Each row comes from the steps of one walk. Every step used is in the known rows, and no mark comes twice. Write the walk behind each row, first mark first.
(in the rows, 128 means zero)
Known rows
pifu, mizo: [113 132 113 141 106 144 131 106 137 134 121 107 178 146 140 137 119 110
 116 125 119  99 123 128 131]
mizo, darer: [120 144 131 138  95 139 131 103 130 148 130 131 106 133 127 137 115 135
 142 132 117 124 135 133 133]
mizo, teres: [120 129 132 114  96 139 102 102 115 140 127 125 168 140 126 138 128 145
 109  97 123 132 131 118 136]
tinetan, beget, pifu, mizo: [144 144 119 118 134 157 130 135 150 115 124 114 118  96 122  81 102 110
 104 151 114 150 131 146 130]
darer, mizo, pifu: [119 130 134 133 119 142 112 135 132 141 128 124 135 159 123 182 127 103
 139 103 117  96 102 144 120]
laka, mizo, darer: [108 156 128 141 121 138 119 146 135 150 135 124 106 129 130 134 112 108
 141 156 119 116 130 132 140]
pifu, beget, teres, mizo, tinetan: [142  68 130 130 143  94 208 132 125 111 128 129 104 132 139 184 160 159
 129  98 145 141 142 122 117]
teres, mizo, pifu: [119 120 138 135 129 133 109 121 113 144 120 152 136 145 126 220 120 128
 144 127 127 116 143 146 125]
tinetan, beget, pifu, mizo, darer: [144 154 126 117 144 153 133 142 149 124 122 122  43  82 117  76  99 109
 128 163 109 139 137 150 128]
darer, mizo, tinetan, rilov: [115 128 118 138 171 142 163 166 137 121 156 115 158 155 122 150 121 116
 108  93 130 109 112 132 114]
laka, mizo, teres: [107 137 133 118 122 137  89 145 119 141 136 120 162 134 135 137 122 118
 107 115 125 122 130 114 143]
beget, pifu: [155 143 117 136  93 161 133 102 141 127 129 122 144 132 122 134 128 140
 111 131 125 188 123 150 135]
rilov, tinetan, beget, pifu, mizo, teres: [143 139 133 105 133 147  83 126 132 100 117 122  82  73 106  66 110 117
 116 192 122 136 130 126 132]
pifu, mizo, teres: [110 123 124 117 115 140 108 117 120 135 120 110 157 137 136 134 129 116
 105 101 121  98 129 117 130]
pifu, beget, teres, mizo: [141  76 111 114 134  98 160 131 128 124 129 133 134 138 146 175 150 155
 130 135 143 127 138 117 123]
beget, teres: [140 105 116 120  89 104 144  95 140 131 128 122 171 156 139 116 126 132
 134 151 129 155 126 110 131]
teres, mizo, darer: [118 128 137 134 128 134 118 130 126 150 120 156 114 125 128 199 114 138
 141 143 124 112 142 139 123]
rilov, tinetan, mizo, pifu, beget, teres: [142 102 120 135 129  87 134 110 126 105 115 118  47 151 127   4 147 141
 171 169 145 115 122 109 127]
darer, mizo, pifu, beget: [115 120 120 133 133 143 143 148 129 133 137 108 100 155 131 178 151 124
 135  81 127  78 103 144 120]
pifu, beget, teres, mizo, tinetan, rilov: [141  74 106 121 199  95 199 163 124 107 156 126  99 140 141 154 145 158
 120 117 153 134 156 119 114]
mizo, pifu: [121 137 130 141  99 140 118  93 121 145 128 126 129 155 124 149 121 127
 144 119 121 128 131 143 133]
rilov, tinetan, mizo: [117 140 129 153 105 126  99  91 132 121 107 133 158 139 116  20 110 136
 144 175 130 117 117 114 131]
darer, mizo, teres, beget, pifu: [151 173 141 110 133 157  92 169 127 123 130 142 154  77 123 164 153 123
  97  86 123 155  94 140 122]
mizo, teres, beget, pifu: [153 180 140 116 117 155  96 124 117 130 131 144 143  74 120 132 148 145
 102  98 126 188 123 137 133]
darer, mizo, tinetan: [118 124 142 148 119 141 168 133 135 123 127 118 163 145 119 178 135 120
 115  72 121 114 101 138 117]
tinetan, beget, teres: [137 108 125  99 112  96 136 109 142 127 131 131 156 118 130  69 100 130
 134 164 119 151 139 105 133]
pifu, mizo, darer: [113 145 123 142 108 142 135 117 139 141 121 115  98 133 133 134 117 107
 137 140 117  90 130 133 127]
pifu, beget, teres: [140  94 102 118 100 104 169 105 135 125 136 106 129 148 146 101 149 153
 129 124 137 141 131 112 131]

Write each row's walk
[148 186 148 131 133 139  67 127 116 106 111 154 119  69 108  17 139 143
 125 148 136 171 113 124 131] : rilov, tinetan, mizo, teres, beget, pifu
[115 131 135 117 127 134  95 120 117 139 113 131 160 142 127  32 122 146
 109  77 125 121 128 107 132] : tinetan, mizo, teres
[148 137 129 155 125 160 190 114 138 106 118 104 105 124 119 133 140 116
 108  99 126 166 120 157 127] : beget, pifu, mizo, tinetan
[115 166 145 111 129 134  84 161 121 137 133 143 194  96 130 175 144 119
 107  76 120 102 103 117 122] : darer, mizo, teres, beget
[119 108 123 136 151 134 132 132 111 137 130 135  92 140 131 211 146 148
 141 100 135  99 143 148 124] : teres, mizo, pifu, beget
[142 193 141 119 142 151  83 173 122 130 139 137 137  69 131 131 140 118
 103 123 128 179 125 138 141] : laka, mizo, teres, beget, pifu
[111 131 109 147 172 143 170 132 130 117 148 102 135 147 131 114 116 111
 108 110 131 109 137 130 122] : pifu, mizo, tinetan, rilov
[142  91 114 114 129 101 157 154 136 125 134 107  83 162 140 149 162 120
 146 104 135 104 103 126 116] : darer, mizo, pifu, beget, teres
[114 177 152 133 130 120  64 116 109 119 112 154 153  80 120  24 131 142
 135 146 133 115 118 103 132] : rilov, tinetan, mizo, teres, beget
[141  82 119 122 176  95 172 150 122 116 147 141 136 146 133 158 122 135
 127 140 146 149 152 116 115] : beget, teres, mizo, tinetan, rilov
[105 183 144 120 134 129  76 160 112 141 140 139 177  82 138 139 132 115
 112 110 125 126 126 117 143] : laka, mizo, teres, beget
[111 130 140 135 143 133 173 117 134 115 123 110 128 105 121  96 104 111
 114 106 113 104 140 131 128] : pifu, mizo, tinetan, beget
[144  82 144 132 124  95 181 119 125 120 119 143 147 134 134 193 138 138
 136 121 138 156 142 120 118] : beget, teres, mizo, tinetan
[136 106 131 110 101  87 113  93 138 113 126 135 139 103 119  55  98 129
 158 232 126 142 135  99 133] : rilov, tinetan, beget, teres
[141  89 134 120 127  96 122 124 121 138 120 150 118 151 133 193 131 123
 158 151 135 137 143 129 119] : beget, teres, mizo, pifu
[109 148 128 144 125 137 105 138 127 145 135 121 122 149 129 149 116  98
 144 139 124 117 128 141 143] : laka, mizo, pifu
[151 149 130 126 104 148 100  99 141 108 125 136 109  82 102  73 100 137
 134 214 122 173 129 140 136] : rilov, tinetan, beget, pifu
[144  86 125 116 117  97 131 122 131 132 119 149 180 144 144 180 127 134
 138 155 136 144 137 115 122] : beget, teres, mizo
[119 144 134 146 127 133 113 110 124 142 112 131 119 159 121  48 117 126
 142 100 123 115 127 134 129] : tinetan, mizo, pifu
[141  87 121 116 132  96 161 141 129 131 130 138  66 127 145 169 145 153
 148 147 139 119 147 119 119] : pifu, beget, teres, mizo, darer
[118 143 139 156 121 126  90  94 123 125 107 135 102 147 108  31 117 124
 166 168 130 110 120 127 130] : rilov, tinetan, mizo, pifu
[118 115 123 140 185 134 158 145 121 126 148 144 150 136 127 186 113 142
 113 117 139 131 154 137 119] : teres, mizo, tinetan, rilov
[130 108 112 126 134 100 149 155 127 128 143 103  70 153 146 117 149 114
 150 138 138 124 128 123 137] : laka, mizo, pifu, beget, teres
[116 122 133 109 114 141  99 146 125 140 126 124 179 144 128 166 132 123
 106  84 120  99 101 117 122] : darer, mizo, teres
[104 138 118 141 140 140 132 150 123 138 143 106  80 144 138 142 140 118
 133 114 131  99 129 142 141] : laka, mizo, pifu, beget
